Each row comes from the steps of one walk. Every step used is in the known rows, and no mark comes twice. Write the walk behind each row, first mark first.
In the rows, zero is written as 128.
Known rows:
bure/zepap/zera/zusa/tiza/bubi/gipo: [ 85 135 120  79 135  85  98 140 133  83 157 135 142  97  80  87 166 125
 144 103 143 151 144  94 108 115 128  80 127  97  93 154 203 164 157 135
 125 109 109 160 151 141]
zepap/pirit/zusa: [132 134 119 151 139 135 123 113 116 121 115  84 127 134 152 123 145 141
 102 114 141 132 105 103 125 140 117 125 120 136 143 144 135 120 165 129
 138 137 136 164 136 110]
pirit/zera/zepap/dorul/bure: [ 82 138 117 110 152  56 131 123 155 180 122 105 106 101  72 138 156 134
 121 112 157  95 106  92 139 136 105 111 124 115 103 146  96 115 111 121
 126 149 126 157 138  58]
zusa/tiza/neke: [123 160 112  93 135 114 124 144 134 157 106 114 139 131 144 127 114 117
 128 133 123 120 132 122 122 118 147 137 117 137 101 122 158 194 143 130
 117 116 108 145 125 157]
zera/pirit/zusa: [123 123 134 181 162 126 119 129 131 100 130  93 144 145 146 117 136 134
 113 134 129 119 118 110 144 123  85 150 121 145 160 141 136 127 156 130
 145 124 139 142 138  92]
bubi/tiza/zusa/pirit/zepap/bure/dorul: [ 86 120  97 137 136 133 138 139 163  66 132 196 122 125 153 143 146 131
 137 117 155 121 185 122 135 116 109 102 112 121 119 177 190 126 157 139
 124 119 174 162 150  81]
dorul/bure/zepap/zera/pirit/zusa/tiza/bubi: [ 94 139 116 106 175  74 108 166 142 125 127  76 139 119  97 100 156 124
 108 110 152 115 102  67 112 120 111 121 111 117 104 176 153 145 183 118
 127 184 118 155 154  67]
dorul/bure/zepap/zera/zusa: [ 85 142 122  68 128 118 121  86 147 139 168 129  94  96  41 103 156 129
 121 112 150 146  92  91 113 110 130  96 128  91 153 159 149 124 118 126
 127 166 136 142 139  96]
sudina/gipo/bubi/tiza/zusa/pirit/zera: [ 91  88 109 162 138 133 116 143 125 112 150 110  92 111  40 141 108 127
 120 133 149  96 157 153 152 138 107 118 125 126 108 130 132 108 150 127
 171  85 128 145 126 146]
bubi/gipo/sudina/ligud: [108 123 142 110 108 114 111 137 134 124 121  94 166  89  29 114 137 130
 167 107 133 121 158 128 134 149 117 122 132 135 118 125 146 148 138 127
 150  98 126 103 137 144]
tiza/zusa/pirit/zepap: [104  90 112 141 155 126 122 136 136  75 145 161 104 139 170 148 127 124
 120 138 144 111 165 112 131 118 126 106 115 126 163 128 158 108 173 131
 110 117 150 150 117  81]
bubi/tiza: [126 146 123 112 117 124 128 125 131 120 126 108 160 107 114 128 142 122
 132 135 124 137 128 128 127 126 118 128 144 133 123 134 142 130 106 133
 151 127 138 122 142 132]
bure/zepap/zera/pirit/zusa/tiza: [ 84 136 116 147 168 104 104 134 143 162 133  66 153 138 129  98 134 131
  99  94 149 121 112  93 109 111 108 127 143 116 107 173 157 154 145 134
 135 118 150 156 158 118]
zusa/tiza/bubi/gipo/sudina: [134 128 125  80 135  82  98 182 119  64 123 125 161 102 106 121 132 123
 162 114 133 128 176 115 129 144 107 137 140 132  85 128 166 181 165 131
 136 126  97 122 130 152]
zepap/zera/fufud/mazosep: [ 92 138 116 134 122 151 123  94 124 177 149  99 130 129  92 104 150 129
 118 125 139 114 104 145 130 125 114 135 171 104 197 125 149 117 145 140
 112 108 137 141 129 125]
sudina/bubi/gipo/tiza/zusa/pirit: [112  82 115 129 122 125 112 155 122  95 169  62 102 117  67 143  96 122
 132 126 150 117 140 121 125 136 111 122  94 120 110 137 121 133 168 131
 101  75 127 145 133 129]
gipo/tiza/zusa/pirit/zepap/zera/fufud: [ 78  94  85 128 157  93  89  99 139  82 148 117 112 140 121 128 139 132
 104 121 162  76 132 148 125 119 102  92 168 105 218 140 199 113 159 136
  95 113 169 166 129 128]
gipo/sudina: [133 120 131 115 130 119 105 123 125 109 137 134 134 118 104 127 127 134
 144 119 130 121 154 137 136 132 104 157 162 125 138 131 137 144 124 131
 143 151 133 108 120 142]
zera/fufud: [111 133 116 135 135 135 120 113 129 122 138 111 154 132 150 117 126 130
 138 130 126 131 103 118 134 124  99 127 145 114 166 120 161 128 142 133
 134 133 128 137 134 165]
sudina/bubi/tiza/zusa/pirit/zera/zepap/bure: [ 82 103 116 142 148 109 123 130 150 137 195  91 124 102 118 148 118 138
 134 140 149 111 134 100 151 111  77 128 123 112  76 166 140 101 138 136
 145 142 162 151 149 105]
bubi/sudina: [117 111 130 122 103  82 134 139 127 122 126 126 169 112 146 131 133 129
 133 114 128 128 139 110 130 124 119 137 132 132 106 131 144 138 144 121
 146 115 124 137 135  90]
tiza/bubi/sudina: [128  99 133 132 113  67 121 170 121  81 123 147 175 106 165 124 155 129
 147 123 123 119 164 116 134 124 121 133 118 132  94 131 161 133 174 116
 145 146 102 144 135  65]
zera/fufud/mazosep: [112 143 125 140 127 172 132 116 115 158 159 105 152 130 149 120 129 122
 123 131 131 132 114 140 141 123 105 145 153 112 179 115 145 134 141 141
 103 112 121 134 122 147]
zepap/zera/fufud: [ 89 132 108 129 129 108 111  96 136 138 134 106 136 134  95  99 145 135
 135 123 134 112  94 122 123 126 109 113 166 108 183 128 167 115 141 132
 143 132 145 142 140 149]
sudina/gipo/bubi: [135 105 128 143 124 138 129 135 125  98 137 107  91 118  28 121 117 132
 142 104 133 116 131 172 144 139 121 144 134 127 123 131 101 122 140 131
 146  95 109 126 115 153]
sudina/gipo/bubi/tiza/neke: [127 131 115 120 112 126 122 138 135  88 131  99 137  92  11 109 145 118
 159 124 119 107 134 177 149 126 121 137 123 137 125 126 123 152 142 134
 178  96 106 127 122 139]
pirit/zusa/tiza/neke: [115 161 109 120 148  85 123 130 133 124 118 111 136 140 170 131 132 125
 119 128 119 118 122 118 131 123 134 144 123 144 129 127 159 184 167 130
 129 110 106 157 131 159]
zera/pirit/zusa/tiza/bubi: [130 136 128 162 179 101 107 170 123  88 119  85 148 151 174 123 132 128
 114 135 130 120 142 107 139 126  95 162 116 146 110 147 174 165 182 128
 128 144 110 156 139 111]
zepap/zera: [103 125 118 123 122 105 119 112 136 140 128 122 107 129  73 110 152 135
 126 121 137 108 118 136 117 131 140 111 146 119 148 139 131 116 131 128
 134 124 145 135 135 110]
bubi/gipo/tiza/zusa/pirit: [122  91 108 100 132 133 117 157 124  78 143 103 123 121  74 142 111 120
 126 126 150 107 155 122 122 136 111  86 109 134 131 127 148 139 163 128
 111  76 141 150 131 130]
pirit/zepap/bure/dorul: [106 134 115 144 131 102 136 120 158  92 117 214 110 132 166 126 149 138
 132  98 148 124 156 143 141 123 118 111 118 114 116 179 156 129 134 135
 103 126 147 143 139  88]
zusa/pirit/zepap/zera: [105 107 112 149 147  78 120 117 135 131 150 130  83 119 147 128 117 135
 108 119 156 107 139 119 120 126 139  88 151 123 162 135 152 103 129 132
 111 115 159 140 122  71]
zepap/dorul/pirit/zusa/tiza/bubi/sudina: [108 136 130 128 138   4 127 187 122 135 111  98 144 102 144 155 159 144
 110 107 135 112 172  75 130 143 124 169 137 156  87 153 169 179 218 119
 144  87  82 185 154 102]
pirit/zera/zusa/tiza/bubi/sudina/gipo: [ 82 126 133 147 124  50  92 148 124 140 146 150 104 117 136 133 136 131
 114 125 137 132 147 135 157 130 113 117 121 131  73 141 211 169 152 115
 143  88  80 170 136 150]
gipo/tiza/zusa: [114 108 113 104 132 135 109 127 131  84 117 127 126 142  79 138 153 124
 114 130 134  92 143 169 126 124 119 130 125 124 145 142 141 140 142 126
 106 120 136 145 131 146]
sudina/bubi/tiza/zusa: [ 95 117 122 132 109 139 113 123 137  99 142  94 140 123  76 133 160 120
 149 145 120 132 129 129 131 121 117 161 106 118 125 147 130 117 161 136
 151 126 130 134 146 132]
zepap/bure/dorul/pirit/zera/zusa: [ 93 141 141 141 137 104 135 102 138 180 166 211  81 114 114 140 124 147
 100 136 149 126 157 110 161 125  96 121 103 124 103 172 174 161 121 126
 119 102 122 159 148 134]
tiza/bubi/gipo: [129 113 130 120 125  89 120 175 122  53 127 150 152 105 112 112 163 120
 156 132 126 124 146 111 131 140 118  94  96 130 109 121 139 126 178 123
 139 118 102 132 134  92]
mazosep/fufud: [ 79 131 128 112 129 123 145 144 131 128 119 156 106 139 127 125 131 123
 118 132 127 133 118 115 129 124 132 130 137 128 141 123 162 139 157 130
 131 121 136 123 133 113]
tiza/bubi: [135 119 132 137 138 108 119 157 121  85 124 150 135 123 137 123 152 129
 142 137 123 118 151 131 131 130 129 126 111 126 119 130 147 124 163 122
 127 160 108 133 127 101]
tiza/neke: [121 135 121 117 128 121 125 135 135 122 118 140 142 118 123 116 142 122
 139 140 119 110 132 129 133 117 137 126 108 134 140 117 139 156 148 127
 135 132 114 133 122 105]
bubi/sudina/gipo/tiza/zusa/pirit/zepap: [ 96  69 109 144 119  72 105 154 137  81 151 132 109 124 116 157 132 127
 107 105 154  92 164 155 142 126 121  93 131 143 136 146 170 132 168 117
 121  57 139 160 126  82]

Write each row's walk:
[125 122 120 136 150 122 136 134 139 107 149 160  82 114 182 147  94 140
 110 122 159 126 139 115 138 122 113  97 141 129 139 155 155 105 134 136
 111 134 157 128 121  93]	zusa/pirit/zepap/bure
[140 132 135 112 142  87 163 140 153 144 177 153 154 118 107 131 133 142
 143 105 138 120 165  98 144 115 100 135 121 135  61 165 129 167 133 129
 117 122 141 154 153  93]	zera/zepap/bure/dorul/pirit
[ 95 137 123 127 157 111 119 135 162 124  89 106  97 112  78 130 156 123
 115 121 166 107 111  93 135 127  98 126 104 130 168 161 121 119 141 133
 119 145 135 144 130   8]	zera/pirit/zepap/dorul/bure
[106 124 124 166 149 133 127 133 164 100 108 183 129 139 157 113 141 135
 129 107 155 115 153 131 148 109  86 126 104 125 122 187 165 141 134 136
 111 126 156 143 143  48]	zera/pirit/zepap/bure/dorul
[121 118 132 150 137  64 141 136 136 135 145 186 135 123 171 139 142 127
 113 118 136 117 180 115 137 127 135 124 102 136 116 145 135 157 145 125
  97  89 121 142 139  73]	bure/dorul/pirit/zepap
[ 83 159 112 110 148 143  95 110 122 207 125 114 140 105 179 105 122 126
  92 116 154 147 119  77 122 104 127  97  92 104  73 153 197 200 120 132
 114 137 114 178 135 151]	bure/zepap/pirit/zera/zusa/tiza/neke
[ 91 116 114 176 159 116 116 125 116 189 161 112 121 125 200 136  68 136
 105 139 148 118 112  97 143 134  94 100 140 113 137 115 169 120 130 125
 124 128 133 145 127 152]	zusa/pirit/zera/fufud
[143 117 125 121 140  92 103 154 116  81 119 126 134 121 118 129 141 129
 119 130 132 100 148 170 132 132 123 125 134 127 116 141 147 141 133 119
 101 153 110 133 127 135]	gipo/tiza/bubi
[114 102 125 159 170  77 128 134 127 176 179 106 131 117 185 141  88 135
 114 127 145 109 145  94 142 120 101  97 136 124  77 117 129 118 101 124
 116 130 146 146 127  91]	zusa/pirit/zera/zepap
[ 94 118 116 138 133  67 111 100 142 105 125 151 107 122 121 113 167 131
 117 118 144 102 125 144 125 124 138  95 153 116 175 145 143 100 129 132
 121 120 147 133 129  77]	pirit/zepap/zera
[ 81 113 102 108 154 114 132 141 158 104 112 143  56 120  81 162 145 126
 119 124 169 103 140  80 122 133 132 105 104 121 175 146 134 102 186 129
 112 135 140 166 122  38]	tiza/zusa/pirit/zepap/dorul/bure
[132 126 132 135 146 151 127 106 121 127 181 120  83 127 142 139  77 136
 119 138 140 158 147 103 136 116 113 125 134 126 148 120 178 142 118 137
 116 124 140 147 115 141]	zera/zusa/pirit
[ 83 152 117  87 138 114 107  95 139 160 158 118 123 120  99 105 130 131
 114  97 145 157 125 106 107 102 136 110 157  93 110 159 188 167 106 139
 115 121 138 157 144 182]	bure/zepap/zera/zusa/tiza
[104 128 113 102 121 145 122 127 141  80 119 133 160 124  88 132 175 118
 140 145 120 121 142 129 128 120 117 129 120 130 142 135 151 127 150 132
 158 123 143 141 145 126]	bubi/tiza/zusa
[133 125 120  95 115  98 117 140 124  96 124 102 142 104  80 125 130 120
 122 116 139 115 126 150 127 140 112  92 128 132 118 131 125 145 113 128
 115  79 126 125 137 139]	bubi/gipo/tiza
[125 129 136 118 148  74 140 140 144 160 156  84 144 102  67 139 152 139
 130 111 137 108 150  89 131 125 112 142 143 140 112 139 109 153 134 133
 131 101 128 160 142  84]	zera/zepap/dorul/pirit
[ 81 142 142 149 144  85 111 102 129 196 148 147  70 102  81 145 144 145
  87 142 147 116 142 103 149 134 108 127 128 131 152 146 153 149 120 129
 138  82 111 164 136 125]	zepap/dorul/pirit/zera/zusa
[ 83 108 110 142 142 126 117 138 127 152 140 126 124 117 135 149 122 123
 108 156 142 106 153 106 136 130 112 101 113 128 116 129 161 115 141 125
 155 118 146 147 140 119]	bubi/tiza/zusa/pirit/zera
[115  97 115 131 145 161 130 143 130 114 143 125 112 143 119 146 109 126
 130 139 137 119 158 103 123 125 129 123 109 129 137 122 147 126 174 129
 127 121 144 150 124 112]	tiza/zusa/pirit
[ 84 137 125 168 135 137 118 110 111 201 153 127 136 125 177 125 126 124
  98 142 139 110 109 140 154 129  97 123 146 107 161 117 144 115 126 132
 105 110 113 136 123 141]	pirit/zera/fufud/mazosep
[125 165 122 119 147  77 154 141 141 159 138 149 108 137 150 153 110 146
 100 105 142 132 152  98 136 137 119 153 120 149  74 178 152 187 165 128
 107  88 125 166 159 170]	zepap/bure/dorul/pirit/zusa/tiza
[ 81  94 106 155 162 107 139 140 160 128 159 182 117 144 144 140 121 143
 137 109 158  96 179 106 149 116  91 103 103 112  61 166 158 130 150 126
 111 129 164 183 147  81]	tiza/zusa/pirit/zera/zepap/bure/dorul
[ 65  80 103 160 139  97  92 134 118 133 175  72 118 118 115 136  87 128
 118 136 156  99 110 113 143 139  76  98 104 101 134 130 152 119 168 127
 108  77 125 152 138 163]	sudina/bubi/gipo/tiza/zusa/pirit/zera/fufud
[ 83 132 121 160 132  82 135 102 132 187 170 157 135 125 136 112 163 127
 106 114 148 102 154 131 141 122 122 129 143 114 185 144 158 147 159 137
  80  72 128 157 139  70]	bure/dorul/pirit/zepap/zera/fufud/mazosep
[105 126 127 128 151  81 126 119 148 137 158 148 130 111 143 130 137 143
 122 122 144 102 116 124 153 119  85 100 143 119  89 157 134 109 102 129
 129 149 145 137 141 112]	pirit/zera/zepap/bure
[110 125 119 148 135 137 113 116 112 192 102 105 118 120 152 125 124 135
  89 129 154 116 109 105 129 142 119 103 106 126 102 140 135 118 121 122
 128 140 131 151 132 107]	zepap/pirit/zera
[ 84 146 131 160 132 129 146 126 126 236 168 176 122 115 149 133 120 137
  94 129 151 107 141 119 163 133  90 133 124 117 120 159 148 156 147 131
  93  92 117 151 146 128]	zepap/bure/dorul/pirit/zera/fufud/mazosep
[ 91 141 123  92 140 149 115  93 124 188 148 117 105  90 121 117 129 130
  85 121 168 153  84  56 125 121 110  82  83  94 109 158 145 124 112 120
 115 183 126 157 135  97]	dorul/bure/zepap/pirit/zera/zusa
[142 129 122 108 123 126 135 120 122  76 125  98 157  92  75 124 124 124
 140 120 128 126 146 155 136 124 106 156 150 120 116 132 119 125 110 141
 152 132 125 117 127 156]	gipo/bubi/tiza
[ 81 135 112 147 133 113 113  86 132 146 152 136 129 125 150 106 169 125
 109 122 146 103 114 152 136 119 114 115 177 102 221 132 159 107 143 146
  98 103 139 140 123  91]	pirit/zepap/zera/fufud/mazosep
[ 96 130 127 136 136  99 124 100 121 177 177 125 127 109 130 120 161 125
  91 135 146  97 124 126 141 122 116 120 163 123 221 129 149 125 153 140
  97  82 126 138 127  89]	dorul/pirit/zepap/zera/fufud/mazosep
[ 93 150 109 140 163  92 104 128 146 149 108  70 134 147 106 100 147 127
 112 129 133  90 111 113 130 115 115 145 128 146 147 145 178 180 166 132
 144 113 132 166 143  94]	zepap/zera/pirit/zusa/tiza/neke
[ 95  97  96 118 133 103 127 151 157  40 129 192 105 123 118 140 133 129
 129  96 171 101 184 139 131 129 100  68 100 120 118 178 173 141 166 132
  85  70 160 166 144  89]	bubi/gipo/tiza/zusa/pirit/zepap/bure/dorul
[ 80  87 103 140 150 104 113 119 144  87 141 152  84 143 119 133 151 129
 117 129 153  92 155 120 120 121 139  92 132 120 184 137 166  95 176 132
 120 113 164 158 125  65]	tiza/zusa/pirit/zepap/zera
[106 140 134 156 145  61 133 131 131 144 129 107 102 116  93 151 157 146
 103 119 136 107 137  93 135 146 123 149 139 149 159 148 118 136 176 129
 150  85 115 161 146 111]	zepap/dorul/pirit/zusa
[ 94 125 138 136 132  17 120 152 117 171 153 181 145 110 186 142 123 133
 107 126 138 128 204  90 152 123 114 146  99 133  29 149 219 214 159 112
 107  96  75 184 151 114]	bure/dorul/pirit/zera/zusa/tiza/bubi/sudina
[ 98  91 116 119  95  94 107 149 137  88 123 121 132 129  45 138 165 125
 125 107 135  93 142 174 139 129 120 121 125 138 125 146 146 147 173 113
 146  71 124 158 140 116]	bubi/sudina/gipo/tiza/zusa
[111 133 119 152 150 127 134  98 151  91 167 210  69 129 176 136 104 146
 124 111 160 154 176 118 146 110 101 105 126 113 139 171 207 140 124 143
  90 123 160 165 126 103]	zera/zusa/pirit/zepap/bure/dorul
[ 93 126 130 144 136  57 121  78 144 133 170 194  96 122 104 118 168 136
 111 119 144 120 171 121 139 115 130 115 123 121 169 155 182 153 134 133
 105  87 136 164 141  74]	bure/dorul/pirit/zepap/zera/zusa
[106 114 128 147 153  68 120 117 133 156 158 128 153 120 164 127 135 132
 122 125 133 102 129 121 146 119 101 111 135 120  88 127 122 115 101 124
 125 134 134 140 134 104]	pirit/zera/zepap
[120 109 111  96 124 147 127 124 130  38 117 116 159 112  50 128 157 120
 149 127 126 113 159 157 136 119 103 161 131 118 135 135 134 118 155 141
 159 130 130 133 131 148]	gipo/bubi/tiza/zusa
[118 139 130 142 107 118 120 121 129 133 156  74 142 103 104 129 122 125
 142 135 123 146 115 130 129 124 121 157 126 118 106 142 114 122 117 136
 144 126 129 116 140 138]	sudina/bubi/tiza
[118 137 127 119 108 105  95 123 134 120 155  85 163  86  84 115 136 125
 167 139 114 121 142 140 144 118 107 185 138 121 132 137 134 167 130 136
 171 153 118 102 128 122]	gipo/sudina/bubi/tiza/neke
[ 81 146 137 114 151  47 103 159 124 158 135 140  93  87  83 139 147 132
 107 138 152 120 163  76 144 147 110 110 105 136  94 142 185 182 164 130
 129  62  71 177 147 143]	zepap/dorul/pirit/zera/zusa/tiza/bubi/gipo
[100 146 130 131 159  89  94 124 117 131 137 156  98 125 170 133 123 130
 103 148 138 133 149 127 146 125 115 126 123 117  95 137 206 162 127 128
 108 140  94 156 128 172]	pirit/zera/zusa/tiza/bubi
[ 77 136 104  80 133 111 124 109 147 157 149  99 145 103  75  96 149 127
 131 104 150 122  65  78 108 120 115  89 138  83 156 149 138 109 142 124
 132 172 138 136 149 115]	dorul/bure/zepap/zera/fufud
[135  91 127 119 107  90 138 137 119  85 122 115 164  97 107 127 114 132
 143  97 132 120 157 142 139 121 108 169 146 123  99 128 128 130 148 129
 147 118 112 133 121 111]	gipo/bubi/sudina
